Each row was made from one walk, in order. Every step used is in the known rows, and no mark comes twice. Write each row's walk.
Known rows:
g a v: [-1,-5,3,5,-6,-20,-3,3,3,3,-9,-5,3,-6,-3,18,7,-8,-11,33,-4,8,-4,-22,15,3,22,7,-10,14,-8,7,-11,14,-4]
w j a: [18,12,12,36,10,29,-15,11,3,-8,-22,7,8,3,-8,20,14,-22,8,0,10,2,-13,11,-12,17,16,-13,10,10,3,21,-24,1,-21]
f l a: [14,-14,-23,4,-5,-9,-23,8,31,3,-4,-3,-14,3,-2,-9,18,-19,4,2,-17,21,6,-11,5,-2,6,1,-22,-2,12,24,-10,-23,-1]
w j a m: [0,12,30,21,9,21,-20,19,17,-12,-26,6,15,-18,-16,17,8,-14,2,1,12,-8,-10,-11,-2,21,15,-13,3,19,9,23,-36,9,7]
w j: [4,8,4,17,9,17,5,3,0,6,-15,-6,9,-21,3,9,14,4,1,-7,4,4,-3,-3,-22,4,15,6,2,7,7,22,-11,8,-24]
m w: [6,1,-18,6,3,7,10,-2,18,16,-14,-6,-8,-1,9,5,-2,6,-18,-3,14,11,-5,-3,10,-9,8,19,-18,-3,-9,10,-11,9,-2]
v a l: [-4,15,-6,4,7,-45,-7,14,3,9,3,-9,-10,-5,3,31,6,-10,-28,35,-5,15,-4,-9,9,-20,19,22,-20,-1,-20,27,-2,0,3]
f m w j a l: [24,16,19,61,9,15,-6,8,21,7,-37,6,13,4,-8,46,7,-27,-29,3,48,28,-2,9,-18,1,41,12,-48,14,-38,65,-39,-5,-6]
g d: [-9,-7,-2,-14,7,-11,-3,-17,-7,6,-22,-13,2,-12,3,10,1,10,-3,-12,4,1,12,-16,-3,-10,-7,12,-20,12,-2,12,-8,16,-3]
g a: [14,-4,3,1,0,7,-14,15,11,2,0,-10,9,-3,-9,12,6,-18,-9,20,-1,-4,-3,-11,10,9,17,-19,4,13,2,14,-13,2,0]
f m: [-9,-3,15,17,-9,5,-5,-7,-4,-6,6,7,15,6,-13,-1,-11,-1,4,0,15,3,7,-4,-3,5,13,-2,-28,7,-17,9,-11,-11,14]
j a g d: [13,-11,28,0,-5,-7,-22,-13,-6,-3,-39,-3,-8,13,-9,30,-18,-39,20,-9,10,4,-3,-17,23,12,-2,-28,-20,15,1,11,-27,20,-18]
f m w j a: [17,10,14,54,6,43,-7,3,20,3,-29,11,14,7,-13,27,3,-15,-9,-4,41,17,-8,5,-3,13,33,2,-42,13,-20,40,-42,-1,-12]
y w j: [5,12,14,22,-4,21,10,1,5,19,-17,-8,10,-17,2,6,10,20,-2,-25,2,25,7,-28,-1,-6,17,31,-5,8,3,37,-26,16,-31]
w j a g d: [19,-1,31,16,5,13,-22,-11,-9,4,-52,-7,2,-7,-3,40,-4,-33,24,-11,14,7,-9,-20,0,13,8,-16,-16,24,6,33,-37,25,-49]
j a c: [9,14,9,20,11,18,-21,7,9,-10,-12,-3,0,10,-32,26,10,-13,11,7,7,-6,-7,6,4,15,16,-21,13,21,-10,-13,-19,-14,-12]
l a j w: [1,-18,-2,12,18,-19,-9,-30,46,8,-11,12,-7,-20,-7,35,0,-17,-10,36,0,9,-1,-11,5,-12,-1,12,-36,15,-6,7,-25,16,35]
m f: [-13,-13,-19,-4,17,12,-3,9,6,21,-9,-21,-8,13,3,4,-7,3,0,-13,17,1,-2,10,-10,-13,11,13,-1,-2,1,0,16,-11,14]
v a m f: [-46,-6,-12,-17,22,-17,-17,24,16,16,-8,-20,-6,-8,-7,5,-16,8,-13,15,6,-5,-5,-25,22,-12,21,30,-18,5,5,14,-10,1,38]
w j a v: [4,7,13,35,4,2,-6,1,-3,-6,-25,10,4,-9,-4,26,17,-12,4,14,7,13,-12,-6,-10,10,22,15,-2,11,-8,19,-20,11,-25]
d g a l f: [24,15,11,31,5,-18,-45,32,-4,-15,-12,7,-11,21,1,51,-3,-51,0,27,-15,15,5,15,1,1,41,-8,-14,-3,-34,45,6,-2,-8]
j a l f: [34,8,22,41,14,-15,-29,8,-6,-20,-19,6,-12,29,-10,39,10,-42,-15,19,3,15,10,31,-17,2,14,2,-34,4,-23,18,11,-11,11]
d g a: [5,4,-4,6,-7,9,-32,30,5,-8,-2,21,-1,8,-4,22,-13,-32,19,18,-14,0,-14,-1,24,15,31,-30,23,-2,-10,27,-16,2,-13]
d g: [-8,10,-8,7,-6,2,-20,18,-4,-10,0,27,-10,10,6,9,-19,-14,25,2,-13,1,-9,11,16,6,15,-12,20,-13,-13,11,-3,0,-17]
m w j a: [26,14,0,38,15,37,-5,8,22,10,-30,8,-2,0,3,26,9,-12,-7,-4,26,15,-15,8,-4,9,24,0,-7,6,-7,38,-35,10,-25]
w j a l f: [38,19,27,59,22,2,-28,10,-3,-15,-34,0,-4,10,-6,48,22,-42,-15,8,8,19,5,26,-41,6,24,11,-29,7,-19,39,-1,-4,-15]
f m w: [-5,-3,1,21,-5,13,5,-9,20,7,-5,2,8,5,-7,4,-11,9,-15,-7,28,15,7,-7,8,-4,20,13,-43,4,-26,22,-22,-2,12]
f m w j: [1,6,7,39,3,31,9,-4,19,15,-22,1,15,-13,-1,16,3,8,-13,-10,34,17,2,-10,-14,-1,31,25,-43,11,-19,43,-35,6,-18]
a l f m w j: [19,17,23,63,17,5,-5,-6,9,8,-33,-10,9,-3,2,40,13,-9,-36,-3,28,34,19,5,-40,-14,39,48,-80,10,-39,62,-13,1,-9]
f l: [5,-14,-16,7,-11,-1,-8,7,11,1,0,-17,-6,15,-1,-15,10,-10,19,-12,-6,14,7,5,-2,6,-2,-1,-4,1,6,12,0,-21,-7]
d g a j: [-1,-3,10,4,0,-7,-24,10,10,3,-10,9,-2,-11,10,35,-23,-44,28,15,-4,1,-10,-12,30,6,21,-13,7,13,-10,23,-23,20,-12]
l f: [11,1,13,19,7,-1,-16,-4,-10,-12,-3,0,-7,15,-1,6,-1,-7,-2,2,-10,6,16,14,-13,1,-2,11,-33,-2,-4,-3,14,-2,1]
l f m w: [10,1,12,41,3,13,-11,-13,5,-3,-14,0,-1,20,-8,9,-9,-4,-17,-2,17,22,21,11,-4,-5,19,28,-74,1,-29,20,-7,-4,11]
m f l a: [1,-28,-39,-1,14,1,-22,14,34,23,-14,-21,-19,17,3,-6,11,-18,8,-11,2,22,6,0,-5,-14,17,16,-22,-2,12,27,7,-34,11]
v a g: [-5,1,10,-2,-9,-24,-15,6,-1,5,-1,-10,-15,3,2,16,-19,-21,8,25,-10,8,-12,-29,34,2,13,-4,-17,-3,1,8,-16,10,-16]

Write each row's walk:
[28,12,46,75,13,6,-32,4,-7,-20,-25,3,14,16,-20,49,14,-39,-11,8,24,21,15,24,-40,8,34,5,-63,16,-33,50,-11,-14,-2] : w j a l f m
[17,5,12,50,6,-15,-6,-7,6,2,-20,-5,0,18,-1,31,-4,-13,-39,5,27,33,23,11,-17,-16,28,39,-85,3,-46,40,1,-8,17] : a l f m w
[-8,11,6,10,15,14,5,7,34,17,-34,-4,9,-37,8,11,3,16,-21,-9,17,6,-3,-27,-1,-1,19,30,-18,13,1,40,-37,24,3] : a m w j
[-42,-19,-23,-11,10,-20,-24,31,31,18,-10,-37,-15,5,-4,-10,-4,-2,9,5,0,10,3,-18,19,-6,21,28,-25,3,10,27,-9,-21,31] : v a m f l
[18,5,15,26,12,-27,-13,0,-5,-4,-14,-6,-7,10,3,29,9,-21,-25,11,-3,17,18,16,-26,-13,9,24,-43,-2,-24,19,23,-6,8] : a l f
[6,16,8,24,18,-46,-20,9,-7,-5,-2,-14,-17,8,2,35,11,-22,-29,35,-17,20,13,7,-9,-18,21,34,-50,-5,-21,32,10,-3,7] : v a l f
[11,5,32,42,3,-21,-18,-7,-13,-13,-8,-1,7,17,-12,26,-1,-20,-23,8,11,19,25,14,-28,-9,20,20,-70,5,-35,27,11,-17,21] : a l f m
[19,13,20,36,-4,32,-5,9,5,6,-20,3,5,3,-11,19,9,-3,0,-15,9,25,-2,-16,9,7,22,4,-2,13,1,32,-35,9,-27] : y w j a
[30,17,18,40,15,2,-10,15,4,1,-32,0,8,-3,-5,42,22,-31,-13,9,18,13,-8,14,-24,4,24,-3,0,14,-13,46,-15,-1,-15] : w j a l
[23,6,33,33,0,23,-20,7,2,-5,-32,6,-1,8,-3,31,-6,-41,22,-4,11,6,-18,-5,2,25,18,-25,3,9,6,24,-29,12,-43] : w j a g
[-7,-28,-32,1,8,6,-9,14,9,21,-13,-29,-15,27,4,-12,0,-6,22,-25,13,16,4,16,-16,-6,7,17,-7,-2,8,14,15,-30,5] : m f l
[-19,-5,3,-5,14,-37,-2,-13,13,11,-4,-13,-8,-24,12,19,-10,-9,6,24,-3,4,-2,-25,26,-14,3,29,-25,10,1,7,-18,22,2] : v a j
[-34,5,9,-9,3,-27,-17,16,14,-4,7,-5,0,-22,-7,1,-6,7,-15,28,-14,-7,-3,-34,28,-1,13,13,-17,5,1,12,-24,12,26] : v a m
[-9,-31,-41,2,6,-23,-12,4,27,23,-20,-18,-24,13,6,-2,17,-10,6,8,-1,35,2,-15,1,-19,22,45,-28,4,2,22,9,-20,6] : m f l a v
[2,-2,28,33,-1,6,-20,-11,-14,-20,0,4,10,20,-14,7,-6,-7,1,-1,4,10,22,10,-14,3,13,9,-62,2,-19,8,4,-10,13] : l f m
[0,-11,1,-6,12,-22,-9,-19,33,12,-15,0,-6,-26,12,20,2,-19,-1,11,-3,10,2,-29,16,-16,-5,20,-26,12,9,10,-17,14,10] : l a j
[32,3,17,27,10,-17,-23,14,1,-4,-13,-18,-1,11,-5,40,11,-40,-31,29,-2,12,12,9,-17,-6,24,5,-37,9,-18,31,7,-8,11] : g a l f
[-11,-1,20,23,12,34,-14,24,21,20,-37,-10,9,0,-15,18,-5,4,-4,-32,29,19,-2,-27,13,1,29,25,-6,20,7,41,-35,8,13] : y w j a m f
[-5,-16,-7,-10,-6,-17,-31,12,44,-3,-9,0,-8,-12,-8,-12,10,-12,1,4,-15,11,10,-34,15,3,7,5,-22,8,15,23,-23,-15,29] : f l a m
[27,7,29,72,14,40,-24,1,11,-11,-30,11,7,20,-15,30,4,-21,-6,-4,30,23,9,20,-20,12,35,13,-69,10,-24,44,-30,-5,-9] : l f m w j a
[8,-15,7,-20,0,-22,-27,-22,13,10,-32,-5,-11,-15,7,26,-6,-26,1,-1,-8,10,4,-50,24,-12,1,3,-35,10,6,26,-24,24,-14] : l a g d
[27,6,35,41,-15,24,-12,6,3,6,-31,4,-3,8,-7,25,-10,-22,21,-22,11,29,-6,-29,25,16,20,-7,-2,11,3,38,-43,21,-43] : y w j a g
[32,6,23,64,8,-4,-22,1,8,-13,-26,11,-6,36,-18,40,-5,-37,-33,11,32,31,16,24,-9,-1,32,16,-80,6,-46,41,-12,-15,21] : j a l f m w
[2,-14,-24,-1,-1,-10,-20,9,66,14,-21,-2,-15,-14,2,-10,10,-6,-19,1,-3,22,6,-38,25,-6,13,26,-37,4,7,37,-34,-6,28] : f l a m w
[45,22,12,64,26,10,-17,10,12,5,-44,-6,-12,11,6,50,20,-34,-30,6,23,32,2,27,-27,-5,31,27,-45,7,-26,54,-12,1,-19] : m w j a l f
[-10,-19,0,24,16,27,-27,30,29,10,-41,-20,0,10,-14,5,7,-19,24,-23,24,9,-4,8,-13,17,21,9,-5,18,15,38,-22,-23,13] : w j a m f l
[2,12,-3,9,1,15,-36,27,10,-6,-1,5,3,4,-20,37,-6,-25,22,23,-13,-5,-10,-8,24,14,43,-30,31,14,-16,11,-22,-5,-22] : d g a c
[5,-6,-15,16,5,7,-18,14,66,19,-38,-8,-6,-31,7,0,24,-2,-12,-7,2,25,4,-39,4,-4,26,31,-36,12,13,59,-45,1,3] : f l a m w j
[-14,-7,5,-16,-1,-35,-16,-11,-5,11,-24,-23,-15,-10,6,24,-17,-13,9,12,-8,9,-2,-44,34,-9,4,6,-33,9,3,19,-26,27,-19] : v a g d
[-11,7,13,-3,-7,3,-42,35,18,-14,-8,19,5,-9,-9,16,-23,-27,12,17,-13,-9,-11,-26,37,18,32,-28,18,6,-8,29,-31,11,16] : d g a m
[1,-42,-25,-21,10,-15,-34,-5,25,33,-47,-33,-27,15,8,12,-3,-30,23,-21,9,30,8,-31,11,-17,9,15,-42,11,15,39,-5,-6,-11] : m f l a g d
[9,-33,-22,-1,2,-3,-30,9,33,24,-23,-23,-25,25,7,3,-7,-36,26,-13,2,26,-4,-13,12,-4,13,8,-25,-1,16,28,0,-24,-6] : m f l a g
[8,6,1,3,10,14,-18,9,16,2,-4,-20,12,-8,-26,27,12,-10,-4,21,-2,-10,-2,-17,8,6,28,-22,15,27,-3,2,-21,-7,-10] : g a c
[30,8,15,38,1,27,-11,4,19,12,-46,5,-8,5,5,32,-5,-34,8,-6,24,18,-21,-5,12,16,21,-12,-12,5,-2,39,-40,17,-42] : m w j a g
[24,9,40,59,4,-9,-35,2,-10,-28,-10,13,6,35,-27,39,-4,-44,-16,16,19,21,14,27,-18,7,25,-3,-64,10,-38,29,1,-24,26] : j a l f m
[40,20,33,65,8,7,-19,11,-5,0,-32,-6,-3,13,-7,47,18,-24,-18,-14,7,42,16,3,-16,-4,30,31,-40,11,-22,54,-14,8,-19] : y w j a l f
[-2,17,1,17,5,23,-28,37,38,9,-31,16,5,-28,5,28,-11,-16,-5,8,5,3,-17,-30,25,14,51,1,8,11,-12,61,-54,28,-11] : d g a m w j
